Known rows, with every way that one mark hangs from another:
q_474[q_555[q_552 q_772]]: [ 10  30  22  -9  -4  18  -1  54  26  33  49 -18  24  -7   8   5  18   2
 -21  -2   1  -4 -17  -3   8]
q_755[q_555[q_552 q_662 q_772 q_944] q_657[q_12]]: [ 11   9  15  16 -10  25   5  91  31  30  58 -41  22  18   0  11  13 -11
 -33 -15   5 -10 -49 -11   1]
q_117[q_474]: [  4  24  29 -18 -19  13  10  12   8  26  40 -10  11  -9   6   1  27   5
 -20  -7  -1  -8 -17 -11  16]
q_117[q_474[q_555[q_662 q_772 q_944]] q_998]: [ -6  16  33 -13  -3  18 -11  63  17  30  47 -24  34  -1  24  13  16  -1
 -21  13   7   5 -36  -1   3]
q_474[q_555[q_662 q_944]]: [ -1  14  23 -14  -3  18  -1  60  18  32  40 -21  25 -12   6  13  14  20
 -18   4   0   8 -21   2   9]
q_755[q_555 q_657]: [  1  28  19 -11 -23  15  19  32   1  30  36 -16  -1   0 -13   9  26  18
 -13 -19   2 -10 -21 -22   9]
q_117[q_474[q_555[q_552 q_772 q_944]] q_998]: [  5  20  33  -8  -9  14 -10  67  23  31  54 -29  32   2  16   1  15  -9
 -22  14   4   6 -31  -6  10]
q_998[q_117[q_474[q_555]]]: [  4  19  25 -27 -23  22  -1  20   6  33  42 -11 -12 -13   9   0  25  11
  -5   4  -5   6 -22  -6  12]
q_657[q_12 q_755[q_555[q_772]]]: [ 14  47  20   1 -19  28  26  33   9  38  63  -1  12   4   1  -6  31 -14
 -36 -35   3 -17  -9  -7  11]
q_207[q_749[q_555] q_998]: [-18  23  14 -24  -7   4  26  11 -11  36  35 -24  -2 -23  -7  -9  45  20
 -24  -5  14   1 -11  -1  10]
q_207[q_998[q_117]]: [-13  19  21  -7 -21  24  16  13   8  19  50 -26 -12  -7 -16  -7  35   7
 -19  -8   0   1  -1  -3  15]
q_998[q_117]: [  4  20  16 -12 -23  26  13  16  10  24  42  -8 -13  -7 -12  -6  30  11
 -18  -8 -10  -6 -10  -6   7]
q_998[q_117[q_474[q_555[q_944]]]]: [  9   8  20 -18 -21  20  -3  36  10  28  45 -20  -7 -11   6  -3  19  11
  -7   5  -6  12 -25  -6  13]
q_657[q_755]: [  5  43  25 -13 -21  23  24  17   7  24  38   4  16  -9 -15  -8  24   8
 -30 -19  -7 -10   1  -8  11]
q_749[q_555[q_944]]: [ 14  13  10  -9 -13   6  17  47   4  18  29 -18  13 -15  -7  -3  30  18
 -22  -4  -3   3 -23  -5  14]
q_12[q_657]: [-11  22  21  -9 -10  25  22   1   2  23  39  -6  10  -2 -12   1  26  23
 -21 -13 -11  -5  -9  -9  11]
q_749[q_555[q_552 q_662 q_772 q_944]]: [ 12   6   6  -1   3  11   0  87  25  20  32 -36  33  -4   1   9  15  -1
 -31   4  -2   1 -44  -3   4]
q_474[q_555[q_772 q_944]]: [ 17  16  17  -1  -5  18   5  54  20  23  48 -19  25  -8  11   1  17   8
 -21  -7   2   1 -14  -2   5]
q_657[q_12 q_755[q_555[q_552 q_662 q_944]]]: [  6  31  22  -3 -16  25  13  73  22  43  62 -21  22   6 -10   1  18 -12
 -39 -14  -2  -3 -23  -6  16]
q_555[q_552 q_662 q_772 q_944]: [  8   4  14   9   4  20  -2  85  39  20  48 -37  40   7  -1   8   5 -11
 -38   0  -3  -6 -33  -4   0]
q_662[q_555[q_552 q_772 q_944]]: [  8  17   3   7 -23  10  -4  73  26  25  50 -28  28  -6  -1   4  13   2
 -28 -12  -2 -11 -22  -1   1]
q_552[q_555[q_662 q_772 q_944]]: [  6  15  14  -1  -3  24   7  69  17  18  42 -25  21 -15  -2  13  17   9
 -38  -9   4  -9 -28  -1  10]
q_207[q_749 q_998[q_117]]: [-20  16  14 -18 -15  20  22   1  -2  36  50 -24 -17 -13 -14 -14  38  12
 -23  -7   6   0  -2  -1   4]
q_555[q_772]: [ 11  26  17   1  -8  21  16  26  17  19  45  -8  19  -2   3  -1  26   0
 -30 -19   0 -18 -11  -7   2]
q_552[q_555[q_662]]: [ -7  31  24 -21 -11  23  10  40   6  28  34 -11   8 -24  -8  18  28  22
 -30  -6   3 -10 -21  -2  17]

Rows:
[  2  12  19   4 -18  24  15  64  15  31  50 -28   9   9  -3  12  22   8
 -26 -17   5  -7 -38 -10   6] | q_755[q_555[q_662 q_944] q_657[q_12]]
[  5  42  22  -2 -11  31  19  45  14  40  59  -5  18   5   5   5  27 -14
 -38 -28   3 -16 -19  -4   6] | q_657[q_12 q_755[q_555[q_662 q_772]]]
[  6  31  23  -2 -27  22  23  31   6  34  51 -13  -4   5  -6   4  35   9
 -21 -26   5 -15 -25 -14  11] | q_755[q_555 q_657[q_12]]
[-16  10  12 -31 -15   6   9  24  -5  40  39 -37 -17 -18  -6 -12  36   5
 -16  11   8  11 -30  -4  13] | q_207[q_749[q_555[q_552]] q_998[q_117[q_474]]]
[  9  48  25  -8 -25  24  21  43  13  45  62  -8  10   3 -11  -7  30 -10
 -35 -22  -2 -11 -10  -9  21] | q_657[q_12 q_755[q_555[q_552]]]
[ 10  18  20 -17 -17  24  -3  27  11  29  46 -12  -7  -9  16   1  22   2
  -8  -1  -2   3 -25  -6   6] | q_998[q_117[q_474[q_555[q_772]]]]
[-17  14   7 -25 -13  11  22  10 -12  36  36 -26 -23 -20 -11 -12  44  18
 -17  -1   8   6 -15   1   7] | q_207[q_749[q_555] q_998[q_117]]
[-13  29  37 -21  -4  19  -8  45  12  36  44 -14  28  -3  27  18  23   0
 -18  10   7  -1 -33  -1   3] | q_117[q_474[q_555[q_662 q_772]] q_998]
[ -5  15  33 -12  -2  17 -16  79  27  34  49 -33  39   3  20  13  10  -8
 -23  20   5   7 -41  -3   6] | q_117[q_474[q_555[q_552 q_662 q_772 q_944]] q_998]
[ 22  14  14  19 -19  22  13  78  27  27  63 -36  15  17  -5  -1  18 -12
 -31 -21   4 -12 -37 -14   5] | q_755[q_555[q_552 q_772 q_944] q_657[q_12]]
[-20   5   8 -24  -1  14   7  26  -6  36  36 -34 -10 -16  11  -1  33   2
 -18   4  13   6 -38   1  -1] | q_207[q_749[q_555[q_662 q_772]] q_998[q_117[q_474]]]
[  4  43  21 -20 -20  15  16  44   9  42  46 -11  13  -2 -20  -1  19  -1
 -26 -15  -6  -5  -6 -18  18] | q_657[q_755[q_555[q_552]]]
[ -9  35  41 -28 -18  14   0  25   3  37  43  -9  15  -9  15   6  31  10
 -12  10   4   2 -20  -6  15] | q_117[q_474[q_555] q_998]
[  7   5  14   8   3  22   6  63  28  16  44 -26  34   2   5   9  11  -1
 -35  -9  -1  -8 -26  -2  -3] | q_555[q_662 q_772 q_944]
[ 20  15  13  19 -20  24  20  58  17  22  59 -27  10  14   1   0  24  -4
 -28 -29   6 -14 -31 -13   3] | q_755[q_555[q_772 q_944] q_657[q_12]]
[ 13  16  19   9 -25  19  14  69  21  31  58 -34   8  11 -14  -1  22   0
 -26 -16   2  -7 -34 -15  13] | q_755[q_555[q_552 q_944] q_657[q_12]]
[ -1  43  27 -11 -16  27  14  56  17  49  59 -12  16   3  -7   5  25 -10
 -36 -17  -1 -10 -21  -6  16] | q_657[q_12 q_755[q_555[q_552 q_662]]]
[  9  10  14  15 -10  26  13  73  21  26  54 -31  17  15   5  12  18  -3
 -31 -23   7 -12 -42  -9  -2] | q_755[q_555[q_662 q_772 q_944] q_657[q_12]]
[  1  26  18 -13 -12  17   9  74  17  40  46 -24  26   2 -18   7   7  -1
 -30  -6  -6   2 -19 -14  14] | q_657[q_755[q_555[q_552 q_662 q_944]]]
[-11  21   9 -15  -1   6  24  18  -7  32  38 -26   5 -18   2  -8  41   9
 -27 -11  16  -4 -14   0   3] | q_207[q_749[q_555[q_772]] q_998]
